Every row comes from one small tree of marks. Brackets hold a mark, then the marks that hang from it, in the order of their numbers. Every link used is in the known rows. Which tree was each row made from?
Known rows:
{Q_661 {Q_913 Q_720}}: [  0   7   0 -12   4  -4 -26  -5 -22  -6  17   0  22   5  -4  -8   1  34
  -4 -18  17]
{Q_913 Q_661 {Q_720 Q_101}}: [ -4  -1   5 -16  -2   3   2  -1 -17  -3  29   8   5   7  -9  -6 -17   6
  -2 -19   9]
{Q_421 {Q_913 Q_661}}: [ -1  -5   2 -12   5  -3 -13   7 -16  -9  31  21  13  22 -15  -6  -6  23
   0 -15  11]
{Q_913 Q_421}: [  3  11  -1  -6   2  -1  -3  -2 -18 -10  14 -20   7  16  -5 -11 -10  19
   0 -11  14]
{Q_714 Q_101 Q_913}: [  2   1   0 -22   8   4 -12   6 -13   2   6  -2  13   3 -26  -6 -14  10
  -9 -10   8]
{Q_913 Q_421 Q_661 Q_720}: [ -3   4   0   2  -3   0   3  -3 -14  -6  25   2 -11  15   5 -11  -9   3
  -4 -21  12]
{Q_720 {Q_101 Q_714 Q_948} {Q_913 Q_421}}: [ -1   1   6  -4  -2   9  11  -5 -10   2  13   3   2   0  -4  -5  -9  -1
  -4  -1  -1]
{Q_101 Q_714}: [  4   4   5 -11   8   3 -13   0 -20  -4  22 -15  15  17 -17 -13 -11  46
  -2  -8   5]
{Q_714 {Q_101 Q_720 Q_948} {Q_913 Q_421}}: [  0   3   1  -5   1   5  -1   1  -4  18   1  -6  -2  -8  -3  -3  -3  -9
 -17 -14   3]
{Q_720 Q_101 {Q_913 Q_421}}: [ -2   3   1 -14  -2   9   8  -3 -17 -11  12   4   5  -1 -11  -5 -13 -10
   2  -1  14]
{Q_714 Q_101}: [  6   4   2 -22   7   0 -13   4 -18  -1  13  -8  20  15 -22  -6 -19  23
  -4 -12  12]
{Q_101 {Q_714 {Q_913 Q_421 Q_661}} Q_720}: [ -7  -7   2   9   3   7   1  -1  -9  12  22  -3 -18   0  -4 -10  -2   9
  -2 -11  -3]
{Q_948 {Q_101 Q_714 {Q_720 {Q_913 Q_661}}}}: [ -2 -14   9 -10  -1   6  -5   3 -19  11  30  16   5   1 -14  -1  -7  25
 -12  -1  -2]
{Q_948 {Q_101 {Q_714 {Q_913 Q_421 Q_720}}}}: [ -3   7   4  -3  -3  10   4  -9 -13   0  11   2 -10 -21  -1 -10  -8  23
  -7   3  -2]
{Q_913 Q_421 Q_661 {Q_720 {Q_101 Q_948}}}: [ -4   4   4   0  -8   1  14  -6  -8   2  23   6  -6   9  11  -5 -13 -10
  -9 -22   5]
{Q_913 Q_421 {Q_720 Q_101}}: [ -3  14   3  -9  -5   6   7  -8 -16  -7  14  -5  -2  -9  -1  -8 -15   2
   5  -8  13]
{Q_421 {Q_913 Q_661 {Q_720 {Q_101 Q_948}}}}: [ -5  -3   7 -11  -4   1  -2   1  -9   0  29  34   6   2  -3   0  -7   0
  -7 -17   4]
{Q_948 {Q_101 {Q_714 {Q_913 Q_421}} Q_720}}: [ -2   4   5  -3   0  11   0  -6 -14  11  11  -9  -3 -20  -3  -6  -3  28
  -8   6  -4]
{Q_720 Q_913}: [  3  -2   1 -18   4   2 -11   5 -20  -8  18   4  21  14 -19  -7  -8  13
  -8  -7  15]
{Q_661 {Q_913 Q_421 {Q_720 Q_101}}}: [ -5  10   0  -8  -2   2  -7 -13 -18  -9  12   1   7 -11   5  -6  -5  12
   7 -10  15]
{Q_948 {Q_101 Q_714}}: [  5   5   8 -16   3   3 -11  -2 -23  -2  21 -12  19   9 -14  -9 -15  57
  -7   0  -1]

Write each row's tree:
[ -2 -10   3 -19   0   5   3   5 -17  -5  27  17  13  15 -18  -3 -15  -7
  -4 -11   9] => {Q_720 Q_101 {Q_913 Q_661}}
[ -1   0   8  -4  -3   9   1  -4 -18   5  14   1  -3 -15  -4  -4  -4  20
  -6   9   2] => {Q_948 {Q_101 Q_714 {Q_720 {Q_913 Q_421}}}}
[ -3  -5   4  -6  -6   3   6   0 -16   4  21  13  -3   0  -1   0  -6  -2
 -13  -4   9] => {Q_948 {Q_101 {Q_720 {Q_913 Q_421 Q_661}}}}
[ -6   4   3  -4  -6   5  12  -6 -14  -7  24   5 -12   2   2  -7 -16  -7
   1 -15  10] => {Q_913 Q_421 Q_661 {Q_720 Q_101}}
[  4   3   8 -13   2   5  -3  -3 -14   6  20  -9  20  12 -10  -7 -14  32
  -7 -10  -4] => {Q_720 {Q_101 Q_714 Q_948}}
[ -2  12   1  -4  -5  -2  -5 -13 -13   0  10   1  10  -5  14  -4  -1   9
  -7 -18  10] => {Q_661 {Q_913 Q_421 {Q_720 {Q_101 Q_948}}}}
[ -2  10   8   2  -5   7  11 -11 -10   4  15  -4  -5  -6   8  -8 -11  10
  -3  -8  -2] => {Q_913 Q_421 {Q_720 {Q_101 Q_714 Q_948}}}
[ -2   6   2   9  -1   7   3  -6  -4   8  11  -1 -12  -8   6 -12   0   9
 -13 -11  -3] => {Q_101 {Q_714 {Q_913 Q_421 Q_720}} Q_948}
[ -2   6   7 -15  -3   3  -6  -2 -11  -2  20  24  15  -9  -5  -2  -5   8
  -6 -10   7] => {Q_421 {Q_913 {Q_720 {Q_101 Q_948}}}}
[ -2   7   2 -19   1   0 -17  -8 -21  -5  17   5  21  -7  -6  -4  -5  25
   1 -13  13] => {Q_661 {Q_913 {Q_720 Q_101}}}
[ -2  -2   5 -16   6  12  -3  -1 -15   2  17  -3  12  -5 -20  -9 -14  24
   2  -2  -4] => {Q_720 {Q_101 {Q_714 Q_913}}}
[ -5  -5   1  -9  -3   7  12   1 -14  -8  22  14  -3   9  -8  -4 -16 -19
  -1  -8  10] => {Q_720 Q_101 {Q_913 Q_421 Q_661}}
[ -5   4   2  -5   3  12   7  -6 -12  -1  11  -6  -4 -11 -10 -10 -13  10
   6   1  -3] => {Q_720 {Q_101 {Q_714 {Q_913 Q_421}}}}
[  0   2   1  -4  -1   5  -2   0 -16   0  13  -2   0  -3  -4  -5  -1  -5
  -5  -3  15] => {Q_101 {Q_720 {Q_913 Q_421}}}
[ -1  -7   2   4  -4   0   4   2  -8  10  21   6  -3  14   3  -2   2 -15
 -18 -19   6] => {Q_101 {Q_720 {Q_913 Q_421 Q_661}} Q_948}
[ -8  -2   1   9   0   8   6  -4  -7   1  22  10 -24  -2  -1 -13  -6   3
  -3 -12   0] => {Q_101 {Q_714 {Q_913 Q_421 Q_661 Q_720}}}
[  6   4   6 -16   3  -1 -14   4 -12  18  12  -9  18   9 -10  -2  -9  17
 -17 -18   6] => {Q_714 {Q_101 Q_720 Q_948}}
[ -8  -4   6 -16  -2   4  -3   1 -14  -8  31  33   3  -6 -11  -3 -11   2
   5 -10   9] => {Q_421 {Q_913 Q_661 {Q_720 Q_101}}}
[ -4  -6   1   0  -1   3   2   3 -14   3  24   8  -9   8  -3  -4  -2 -14
  -5 -12  13] => {Q_101 {Q_720 {Q_913 Q_421 Q_661}}}
[  0 -10   3 -10   3   1  -7   8  -4  24  17   6   5   9 -11   0  -5  -6
 -23 -25  -1] => {Q_714 {Q_101 Q_720 Q_948} {Q_913 Q_661}}
[  1   7   3 -14  -1  -2 -15  -8 -16   4  15   4  24   0   3  -3  -1  22
 -11 -20   9] => {Q_661 {Q_913 {Q_720 {Q_101 Q_948}}}}
[ -5  -4   3  -9   1  -1 -12   4 -14  -8  31  30   3   7 -10  -5  -4  13
  -1 -15  12] => {Q_421 {Q_913 Q_661 Q_720}}
[  2  -4   8 -14   1   8   0   0 -13   5  18   8  17   5 -14  -4  -9  12
 -11  -4  -2] => {Q_720 {Q_101 Q_714 Q_948} Q_913}
[ -2  -5  -1  -3   0   2   4   3 -14  -9  21  11  -3  21  -6  -7  -9  -8
  -6 -13  13] => {Q_720 {Q_913 Q_421 Q_661}}
[  4   2   8  -2   4   2 -12   0 -14  17  22 -17  14  11  -4  -8  -1  40
 -13 -16  -3] => {Q_101 Q_714 Q_720 Q_948}
[  3  -2   4 -20   0   4  -1   3 -14   1  15   7  25  10 -13  -1 -10  -1
 -15  -9   7] => {Q_720 {Q_101 Q_948} Q_913}
